Every row comes from one small tree of marks. The marks that hang from a mark follow it in brackets, in the order of their numbers. Every link used is in the known rows. Which tree was each row made from?
In the rows, 128 means zero.
Known rows
j_585[j_123[j_768[j_199]]]: [120 107 109 132 168 123 127 146 125 108 112 126 106 141 146 137 130 112
 109 135 140  96 150 122]
j_714[j_585[j_123[j_505 j_768]]]: [126 127 120 137 156 165 123 128 160 151 117 132 112 150 146 130 137 111
 120 176 122 147 109 132]
j_624[j_585[j_525 j_714 j_916]]: [120 126 124 116 130 107 128 119 129 111 137 139 129 132 116 130 157 134
 116 103 124 130 115 143]
j_585[j_525[j_793] j_714 j_916]: [117 126 114 102 117 110 127 111 123 123 136 140 139 106 121 118 107 157
 120  87 140 141  99 126]
j_505[j_123[j_585 j_768[j_199]]]: [133 158 120 139 162 125 140 138 121 136 127 113 133 163 159 156 142  86
 127 193 116 115 156 126]
j_585[j_123[j_505] j_525 j_916]: [121 105 155 103 132  97 125 131 145  97 124 142 124 147 121 110 163 141
 113  94 146 189 105 118]
j_123[j_585[j_525 j_624 j_714] j_768[j_199]]: [123 124 121 107 134 140 119 120 130 123 149 117 124 142 133 123  33 110
 135 140 109 113 145 133]
j_768[j_123]: [127 138 111 132 157 138 132 142 193 115 122 132 135 135 128 154 148 113
 115 163 126 108 132 139]
j_793[j_624[j_585[j_123 j_525[j_602] j_714 j_916]]]: [126 114 150 135 105 117 112 134 103 115 128 131 132 105  99 115 204 162
 130  62 132 158 132 138]
j_714[j_585[j_123 j_916]]: [116 111 123 133 132  94 117 122 136 131 120 140 120 135 129 132 250 136
 103 122 138 125 126 137]
j_123[j_585 j_768[j_199]]: [127 145 104 134 166 136 139 130 119 118 134 115 117 151 157 157  87  88
 133 189 119  85 143 134]
j_505[j_123]: [123 138 122 128 150 126 134 140 156 140 106 136 136 129 133 149 209 120
 106 157 132 146 139 131]
j_768[j_123[j_505 j_585[j_525[j_602] j_916]] j_199]: [148 164 156 135 130 104 137 132 147  94 168 120 158 160 151 135  93 109
 151 151 128 155 136 122]
j_123[j_585[j_624 j_714] j_768]: [122 127 105 122 133 166 125 119 139 146 142 128 123 123 128 133  51 102
 135 174  94  93 120 141]
j_123[j_505 j_585[j_525 j_624 j_714] j_768]: [128 134 134 102 128 174 125 115 157 139 151 127 129 144 127 113   4 107
 145 164  96 160 102 132]
j_505[j_123[j_585 j_768]]: [132 155 125 137 159 130 145 135 134 156 131 121 134 153 149 153 155  91
 131 196 102 137 128 131]
j_123[j_505 j_585[j_525[j_602 j_793]]]: [145 176 138 120 123 142 148 117 124 133 147 123 147 118 149 127  69 133
 163 164 133 173 105 108]
j_624[j_585[j_123[j_768] j_525[j_602 j_793] j_916]]: [143 126 139 134 141  87 150 141  69 123 152 121 131 117 146 118 162 149
 148  94 137 128 100 101]
j_714[j_585[j_123 j_525[j_602 j_793] j_624]]: [134 121 137 118 110 115 121 126 126 151 134 126 136  94 132 107 194 173
 137 102 148 147 133 108]
j_525[j_585 j_793]: [130 155 101 128 129 135 145 122 118 144 108 122 122 109 134 142 104 141
 130 143 138  97 124 113]
j_505[j_123[j_585[j_525 j_624 j_714]]]: [125 138 144 102 109 123 118 120 159 143 133 130 145 137 114 118 150 127
 124 134 106 166 146 129]
j_793[j_525[j_585[j_916] j_602] j_624]: [138 133 147 174 104 133 135 125  80 145 116 114 131 102 113 144 183 147
 148  84 150 144 126 159]
j_585[j_123 j_525 j_624 j_714 j_916]: [111  77 142  95 106  92 106 125 138 108 131 146 124 116  99  96 161 157
 105  54 135 150 127 125]
j_624[j_585[j_123[j_768[j_199]] j_525 j_916]]: [128 106 137 122 161  77 133 145  95  88 134 118 113 164 141 126 177 123
 119  97 139 112 135 117]

Which tree is each row?
[119  96 135 111 162 108 130 140 141 123 126 130 110 141 131 119 139 127
 115 109 127 163 118 123]
j_585[j_123[j_768] j_525]
[124 114 115 119  85 112 118 117 100 133 114 134 124 101 108 102 113 164
 121  75 138  87 128 103]
j_525[j_585[j_123 j_624 j_714 j_916] j_793]
[126 139 117 130 130 167 119 129 159 108  97 142 118 141 119 122 122 117
 113 146 128 121 129 129]
j_624[j_585[j_123[j_505] j_714]]
[117 112 115 124 127 123 121 120 139 144 135 135 129 117 125 140 215 137
 115 144 131 102 118 144]
j_714[j_585[j_624 j_916]]
[139 135 121 138 101 113 146 126  75 148 141 125 139  78 134 128 120 162
 148 114 141  90 119 102]
j_525[j_585[j_624 j_916] j_602 j_793]
[133 150 140 121 160 105 139 136 127 131 137 110 135 171 155 142 139  98
 132 163 116 156 152 122]
j_505[j_123[j_585[j_525] j_768[j_199]]]
[127 116 131 154 100  95 122 120  96 138 129 147 122 100 124 115 130 147
 119  80 125 127 141 122]
j_525[j_585[j_123 j_714 j_916] j_602]
[126  97 140 143  86 110 112 114 109 126 106 132 118 125  97 105 151 145
 117  50 145 115 138 143]
j_793[j_525[j_585[j_123 j_624 j_714 j_916]]]
[127 128 113 122 149 149 138 132 132 140 142 119 121 133 136 144  98 101
 139 186 105  93 118 133]
j_123[j_585[j_624] j_768]
[142 128 138 162 111 140 139 127 107 149 119 120 126 100 125 134 130 136
 145 111 145 119 143 143]
j_793[j_525[j_585[j_624] j_602]]
[133 155 114 132 158 161 128 144 194  93 116 126 138 156 141 150  90 102
 120 180 141 110 146 129]
j_768[j_123[j_505] j_199]
[128 142 112 154 116 144 130 117 123 156 126 140 125  90 131 136  70 133
 128 132 115 122 144 133]
j_525[j_585[j_714] j_602]
[135 148 125 112  96 137 128 111 118 142 153 127 148  87 127 114  66 150
 155 125 120 133 125 117]
j_123[j_585[j_525[j_602 j_793] j_624 j_714]]
[127 109 145 121 106 118 126 131 126 118 113 134 118 135 114 109 137 140
 121 110 138 130 123 107]
j_525[j_585[j_123[j_505] j_624 j_916]]
[132 139 130 127 145 139 139 139 134 156 134 118 135 144 138 143 153  99
 134 190 102 124 131 125]
j_505[j_123[j_585[j_624] j_768]]
[122 113 141 154  87 133 107 115 104 131  89 123 116 124  87 118 176 149
 121  47 147 140 135 160]
j_793[j_525[j_585[j_123 j_714 j_916]] j_624]
[125 106 127 140 141  92 138 134  97 136 127 128 105 140 133 127 138 124
 119 109 120 115 118 117]
j_525[j_585[j_123[j_768] j_916]]
[138 128 151 172 106 143 124 134 100 142  91 112 118 106 107 130 189 148
 141  79 154 152 152 148]
j_793[j_525[j_585[j_123] j_602] j_624]
[116  97 130 112 105 141 107 126 148 109 117 152 126 121 107 103 118 139
 109 105 135 132 116 124]
j_585[j_123[j_505] j_624 j_714 j_916]
[135 123 143 172  99 141 113 129  90 116 107 125 131 108  99 126 224 146
 135  64 151 129 133 165]
j_793[j_525[j_602] j_624[j_585[j_123 j_714 j_916]]]
[134 165 111 135 151 125 131 136 171  95 130 115 137 162 142 159 126  92
 126 185 125  79 164 135]
j_768[j_123[j_585] j_199]
[111  93 130  96 114 111 115 119 141 119 142 144 133 110 106 114 125 150
 112  83 128 142 114 137]
j_585[j_525 j_624 j_714 j_916]
[130 118 137 138 138 121 139 132 111 134 123 130 110 151 137 120  93 118
 127 130 123 141 103 112]
j_525[j_585[j_123[j_505 j_768] j_916]]
[140 149 135 111 112 121 142 124 111 135 153 118 145  96 135 123 112 148
 160 138 131 132 124 109]
j_123[j_585[j_525[j_602 j_793] j_624]]
[132 155 118 130 159 170 145 125 144 135 135 124 123 153 149 147  54  85
 142 214 106 133  99 133]
j_123[j_505 j_585 j_768]
[129 148 109 139 127 170 134 137 113 143 115 120 140  70 125 148 149 159
 145 139 149 123 121 129]
j_525[j_602 j_793[j_624]]
[121 105 115 120 136 177 108 137 146 113 113 135 114 136 131 110  34 116
 117 137 132 107 142 120]
j_585[j_123[j_505 j_768[j_199]] j_624 j_714]
[119 102 138 113 138 120 114 127 127  99 134 138 120 155 136 104  55 124
 114  91 134 164 120 121]
j_585[j_123[j_505 j_768[j_199]] j_525 j_714 j_916]
[134 142 149 104 104 136 118 117 187 110 160 132 155 156 112 113  69 118
 138 137 104 153 110 133]
j_768[j_123[j_505 j_585[j_525 j_624 j_714 j_916]]]
[118 113 115 125 101 125 122 115 120 140 128 139 124 107 109 124 100 141
 117 105 118  97 129 131]
j_525[j_585[j_624 j_714 j_916]]
[133 143 125 129 150 134 134 142 124 137 130 110 134 153 150 146 140  95
 132 186 116 100 159 121]
j_505[j_123[j_585[j_624] j_768[j_199]]]
